Every row comes from one small tree of marks. The marks that hang from a mark follow it in brackets, in alphabetical order. Every link used is in the known rows. Which tree was each row made from?
Known rows:
Z[A[V Y] P]: [-1.18  0.84  1.39  0.91 -0.40 -2.15  0.76  0.51  4.29 -1.98  2.11 -1.78
 -0.83 -1.99  1.35 -0.92  1.22 -1.15  1.44  1.50  0.21  0.25  1.00 -0.21]
P[K]: [ 0.75 -0.47 -0.34 -0.16 -0.61  0.49 -0.17  0.38  0.57  1.53  2.10  2.59
  0.71 -0.96  1.64 -0.60 -0.09  0.84 -0.60 -1.43  0.13 -1.29 -0.54 -4.02]
E[K[A L] V]: [ 1.83 -0.42 -0.29  0.00  0.28  0.02  1.87 -3.27  1.30  4.27 -0.08  1.43
  3.21  0.98  8.13 -0.18  2.37 -0.71 -2.04  0.59  0.58  0.04  1.03  4.03]
E[K V[A[Y[L]]]]: [-1.00  1.80 -0.11  1.48  1.66  1.86  0.56 -3.07  1.14  0.09 -1.23  0.19
  4.60  0.90  3.43 -0.45  1.59  0.83 -1.91 -0.46  2.49 -2.72  0.44  2.54]
P[V Y[L]]: [ 0.75 -0.73  0.22  1.70 -1.16  3.69 -0.42  1.46 -1.21 -1.15 -3.57 -1.83
 -4.50  2.33 -4.48 -0.92  1.66  4.23  1.72  0.11 -0.85 -0.71 -0.53  1.03]
P[Y[L[V]]]: [-0.09 -0.45  0.20  1.25 -1.16  3.99 -0.51  5.24 -0.62 -1.09 -4.45 -1.37
 -1.22  1.92 -3.46  0.31  0.13  5.10 -0.24  0.04 -0.44 -0.60 -0.57  0.22]
Y[L]: [ 0.13  0.27  0.56  0.89 -1.39  3.45 -0.53  1.06 -0.53  1.28 -0.76 -3.53
  0.59  0.44  0.17 -0.84 -0.47  2.93 -1.12 -1.45 -0.85 -0.79  0.19 -2.20]
Y[L[K] P[V[A]]]: [-1.69 -0.92  0.09 -0.08  1.34  2.22 -2.24 -4.88 -6.52 -0.09 -1.12 -0.40
 -1.93  0.84 -5.40  0.41 -3.60  2.83  1.51 -0.71  0.53  3.34  0.10 -1.31]
P[K[A[Y] L] V]: [ 3.53 -0.67 -0.93  1.05  0.58 -3.39  0.84 -2.13  2.73 -0.43  1.28  2.41
 -3.46  0.30 -1.15 -1.37  2.74 -3.74  0.65  1.26 -1.46  0.24  0.39 -0.89]
Z[A L P]: [-0.33 -0.38 -0.42 -0.39 -1.18 -0.29 -1.99 -4.04  1.09  1.13  6.67 -5.00
  1.57 -0.97 -0.79 -0.18  0.91  4.07  1.92  3.39 -1.10  1.56  1.18 -2.88]
K[L]: [ 0.75  0.28 -0.28 -1.23  0.04  0.57  0.34  0.46  2.16  2.36  1.52 -2.27
  1.01  0.13  3.89 -0.26  1.47  2.67 -1.11  0.17 -1.48 -0.93 -0.22 -1.55]
Y[L[V] P]: [-1.40 -0.52  1.03 -0.59 -0.94  2.12 -0.84  4.29 -2.74  0.48 -3.55 -3.78
 -0.17  1.43 -2.77  0.91 -3.24  3.35  0.80 -1.23 -0.14  1.48 -0.64 -0.52]
A[V Y]: [-0.72  1.67  1.40 -0.06 -0.39  1.38  1.28  3.96  5.39 -1.25 -0.35 -0.03
 -0.94 -1.26  3.06 -1.41  2.08 -3.29 -1.50 -1.27  0.15 -2.64 -0.04  0.77]
P[K V Y]: [ 1.62 -1.50 -0.56  0.53 -0.28  1.05 -0.22  0.61 -0.32 -0.96 -0.70  4.08
 -4.25  1.05 -3.06 -0.64  1.80  1.94  2.10  0.00  0.22 -1.18 -1.08 -0.74]
K[L[V[A[Y[P]]]]]: [-1.56  1.44 -0.37 -2.29  3.10 -2.49  0.04  0.15  0.89 -1.63  0.00 -2.25
  1.72  0.14 -0.83  1.60 -0.02  1.67  0.17  1.12 -0.39 -0.06 -0.80  0.19]
V[A[K Y]]: [-0.58  2.39 -0.46 -0.36  0.97 -0.93  0.32 -4.22  1.44 -2.10  3.40  2.49
  2.67 -2.79  2.05  1.24  1.36 -2.34 -2.07 -0.99  0.75 -4.26 -0.18  1.02]
K[A[V]]: [ 0.73 -0.06  1.58  0.43 -1.09  1.29  1.01 -0.04  0.70  1.19 -0.48  0.62
 -1.11 -1.63  2.74 -1.17  1.27 -3.48 -1.95 -1.20 -0.11 -0.92  1.23  1.67]
Z[L[V] P]: [-1.16 -0.33 -0.22 -1.08 -1.02  2.28 -2.85  3.12  2.25  1.21  2.53 -3.59
  1.10  0.48 -2.31  0.36 -0.53  2.56  1.26  3.01 -0.69  1.32 -0.30 -0.61]
Z[A]: [-0.09  0.38  0.69  0.16 -0.59  0.40  0.63 -3.06  0.78  1.20  2.10 -0.64
  1.36 -1.45  4.08  0.01  0.45  3.81 -1.29 -0.85 -0.25 -1.63  0.39 -2.04]
E[K[L] V[A[Y[P]]]]: [-1.57  1.56 -0.93 -2.22  3.39 -2.33  1.20 -4.11  1.30  0.43  1.39 -0.66
  4.85  0.99  5.15  0.90  2.00  0.22  0.43  0.65  1.62 -0.50 -0.02  3.50]
L[V[A[K Y[P]]]]: [-2.17  1.53 -0.08 -1.51  1.36 -1.88  0.08 -0.88 -0.87 -2.96  0.38  2.23
  1.74 -1.75 -0.73  2.95 -1.79 -1.87 -0.28 -0.55  1.52 -1.72 -1.29  2.46]
A[K V Y[L P]]: [-1.57  0.89  0.34  0.15 -1.66 -1.07  1.10  3.23 -0.62 -2.94 -0.99 -2.09
 -2.17 -0.62 -1.53 -0.04 -1.01 -4.74  1.42 -1.03 -0.17  0.08  0.10  2.57]
A[V]: [-0.83  0.27  1.43 -0.42 -0.72  1.95  0.63  3.17  1.97  1.15 -0.80 -0.06
 -0.91 -1.08  3.45 -1.15  0.72 -0.98 -1.36 -1.50  0.38 -2.03  0.07  0.91]
E[K[A]]: [ 1.34  0.53  0.04  0.40 -0.95  2.01  1.17 -2.44  0.28  3.13  1.60  3.02
  0.64 -1.00  5.74  1.27  1.27 -1.84 -2.50 -1.39  0.91 -1.27  0.95  2.00]
A[K[L[V]] Y]: [ 0.18  1.16 -0.76 -0.46 -0.06 -1.60  1.26  4.02  4.53 -0.86 -0.29  1.81
 -0.03 -0.58  3.05  1.46  0.62 -2.12 -1.78  1.18 -0.83 -2.19 -1.40  2.25]

Write each row's tree:
[ 2.24 -2.17 -0.24  2.68 -1.57 -0.30  0.25  0.91 -3.15 -1.08 -1.80  1.47
 -3.73  0.36 -5.09 -2.25  1.99 -1.58  0.99  0.44 -0.88  0.95  0.99 -0.54]
P[K[A[V]] Y[L]]
[-1.77  1.81  0.13 -0.40  1.31  0.00 -0.60 -3.07 -1.99 -2.56  0.84 -4.86
  1.94  0.09 -3.49  0.25 -0.11  1.67  0.89 -1.24 -0.35  0.03  0.39 -2.03]
V[A[Y[L P]]]
[-0.81 -0.73 -0.42  0.32  0.25 -0.69 -0.96 -4.86 -6.89 -0.69 -1.02 -1.06
 -2.27  0.25 -4.29  1.29 -2.37  0.64  2.13 -0.67  0.55 -0.10 -0.13  2.51]
Y[L P[V[A[K]]]]
[-0.54  1.33  0.76  1.21 -0.67  2.78 -0.17  5.50  3.23 -1.32 -3.15 -1.92
  0.10  0.86 -1.31 -0.29 -0.48  1.26 -1.71 -0.55 -0.20 -1.39 -0.56 -0.64]
A[Y[L[V]]]
[ 0.47 -0.31 -0.40 -0.75 -0.88 -1.75  1.47  2.23  1.02  1.30  0.58  0.83
 -1.77 -1.32  4.61 -0.01  0.90 -2.94 -1.15  0.62 -0.77 -1.82 -0.21  3.12]
A[K[L] V]
[-0.71  1.57  0.46  0.21 -1.19 -0.27  1.68  3.04  4.04 -1.88  0.70  2.69
 -1.30 -2.24  3.63 -0.25  1.44 -6.07 -1.55 -0.96  0.67 -3.39 -0.51  3.23]
A[K V Y]
[ 3.17 -2.10 -1.18  0.29  0.16 -2.03  0.40  1.12 -0.59  0.10 -1.03  3.52
 -1.69  0.99 -2.31  0.33  1.90  1.11  0.07  2.26 -1.42  0.98 -0.26 -0.73]
P[K[A L[V]] Y]
[-0.93  0.99  0.20 -1.21 -0.75 -1.01  0.84 -0.18  0.93 -2.40  0.48  1.17
 -2.80 -0.45 -0.26  1.36 -0.50 -3.77  2.10 -1.28  0.60 -0.75 -1.17  3.22]
A[K Y[P[V]]]
[ 0.09 -0.50  1.26  0.33 -0.95  2.54  0.13 -0.94 -0.19  1.21  0.17  4.07
 -1.25 -1.88  2.30 -1.16 -0.78 -4.05 -2.65 -0.83  0.56  1.90  1.12  0.03]
L[K[A[V]]]
[ 2.55 -0.28 -0.44  0.59  0.26 -4.22  1.52  0.66  3.30 -0.45  1.58  1.97
 -2.10 -1.03  1.00 -2.18  3.06 -6.01 -0.49  1.30 -1.37  0.12  0.94 -0.77]
P[K[A[V Y] L]]
[-0.68 -0.73  0.98  0.02 -0.99  1.76 -0.82  0.64 -3.33  0.26 -2.56 -4.12
 -3.33  1.97 -3.61 -0.05 -1.90  2.45  2.69 -1.23 -0.63  1.51 -0.10  0.18]
Y[L P[V]]
[-0.32  1.70 -0.50 -0.72  3.00 -1.26  0.10  0.46  3.46 -0.95 -0.37 -0.31
  1.75 -0.41  1.09  0.66  1.35  1.82 -2.19  1.35 -0.48 -2.49 -0.49 -0.07]
K[L[V[A[Y]]]]
[-1.17  1.08  0.37  0.95 -0.50  4.08 -1.05  4.76  2.50 -1.32 -2.57  1.37
 -0.01  0.50 -1.64 -0.11 -2.51  0.56 -2.32 -0.48  0.31  1.62 -0.62 -2.36]
A[Y[L[K V]]]
[-0.07 -1.16 -0.29 -0.46 -1.24 -0.33 -1.04  0.41 -4.24  0.36  0.59 -2.15
 -0.05  0.80 -3.58 -0.40 -2.20  2.06  2.23 -1.49 -0.65  2.03 -0.17 -4.52]
Y[L P[K]]
[ 0.88 -2.41 -0.68  0.38  0.38 -4.94 -0.59  0.30  0.09  1.46  1.85  0.47
 -0.06 -0.17 -0.43  0.50 -1.53  4.33  2.17  3.75 -0.72  2.34  0.05 -3.57]
Z[A P[K[L[V]]]]
[ 1.33 -2.04 -0.99  0.26 -1.24 -1.04 -2.85 -0.25 -0.23  1.30  3.96  0.16
  0.32 -0.12 -5.02 -0.25 -0.66 -0.76  1.78  3.42 -0.77  2.88  0.57 -2.23]
Z[L[V] P[K[A]]]
[ 0.11  1.01  0.89  0.50 -0.07  2.50  0.06  0.68  3.14 -0.85 -0.53  4.92
  0.72 -1.19  0.76  0.38 -1.40 -3.13 -3.26 -0.41  0.73  1.75 -0.05 -0.71]
L[K[A[Y]] V]
[-0.75 -1.26  0.76  0.13 -1.06  2.44 -1.40  0.01 -4.87  0.49 -2.54  0.30
 -0.46  0.72 -3.78  0.90 -4.86  0.30 -0.47 -0.72 -0.14  5.54  0.46 -1.33]
Y[L[K[A] V] P]
[-0.59 -1.68 -0.04  0.00 -0.98 -0.20 -1.27  3.96 -3.91  0.50 -2.35 -0.62
 -0.56  1.57 -4.40  0.37 -3.96  2.66  1.76 -0.92  0.05  2.16 -0.91 -3.06]
Y[L[V] P[K]]
[ 0.76  1.13  0.37  2.30 -0.71  2.05  1.49 -1.96  2.15  0.99 -1.68  0.25
  2.91  1.15  3.98 -1.09  2.12 -2.62 -1.86 -0.66  1.26 -0.53  1.24  3.41]
E[K[A[Y[L]]] V]
[-0.84 -1.50 -0.49 -0.13  1.07 -1.05 -1.89 -0.35 -6.40 -0.34 -1.58 -0.11
  0.84  0.68 -5.91  0.75 -3.65  3.46  1.33 -0.53  0.80  1.03 -0.42 -3.04]
Y[L[V[A]] P[K]]
[-0.22  0.33 -1.05 -0.79  2.84 -0.08  0.85 -4.50  0.37  3.66  0.58  1.40
  4.93  0.74  7.63  0.33  2.13  2.76 -1.84  0.94  1.71 -2.37  0.14  3.33]
E[K[L] V[A]]
[ 0.52 -1.20 -1.19 -2.41  0.27 -3.13 -0.16 -0.20 -1.78  1.41  2.86 -1.22
  0.26  0.60  0.18  0.20 -0.52  1.50  2.23  0.22 -1.18  1.98 -0.45 -3.86]
Y[P[K[L]]]
[ 0.79  0.45 -1.48 -0.38  2.94 -3.57 -0.25  0.41  2.29 -0.88  0.75  2.86
  1.25 -0.50 -0.42  0.20  0.89  0.84 -1.04  1.81 -0.17 -1.94 -0.77 -2.43]
P[K[L[V[A[Y]]]]]
[-0.35  0.81  0.53  0.64 -0.52  0.62  1.24 -2.40 -0.37  0.14 -1.51 -1.66
  2.74  1.58  2.00 -0.28  0.63 -2.60  0.34 -1.05  1.39  1.92  1.10  3.55]
E[K[A[Y[L P]]] V]
[ 0.96 -2.14  0.55  1.03 -1.55 -1.87 -0.10 -0.09 -5.25  0.34 -0.99 -0.94
 -2.55  0.02 -4.14 -1.49 -1.47 -3.15  1.72 -0.83 -0.63  3.09  1.34 -1.45]
Y[L P[K[A[V]]]]
[ 0.19 -1.57  0.07 -0.99 -0.05 -0.71 -0.62 -0.26 -2.35  0.58  0.24  1.69
 -3.07  0.61 -2.18 -0.05 -1.51  0.29  3.12 -1.46  0.44  1.11 -0.92 -1.58]
Y[P[K V]]
[-1.25  1.11 -0.53 -2.21  2.42 -4.02  1.03 -5.36 -0.06 -1.46  1.84 -0.98
  4.95 -0.29  2.74  0.81  1.06 -1.32  0.60  0.61  0.59 -0.71 -0.41  3.13]
E[V[A[K[L] Y[P]]]]
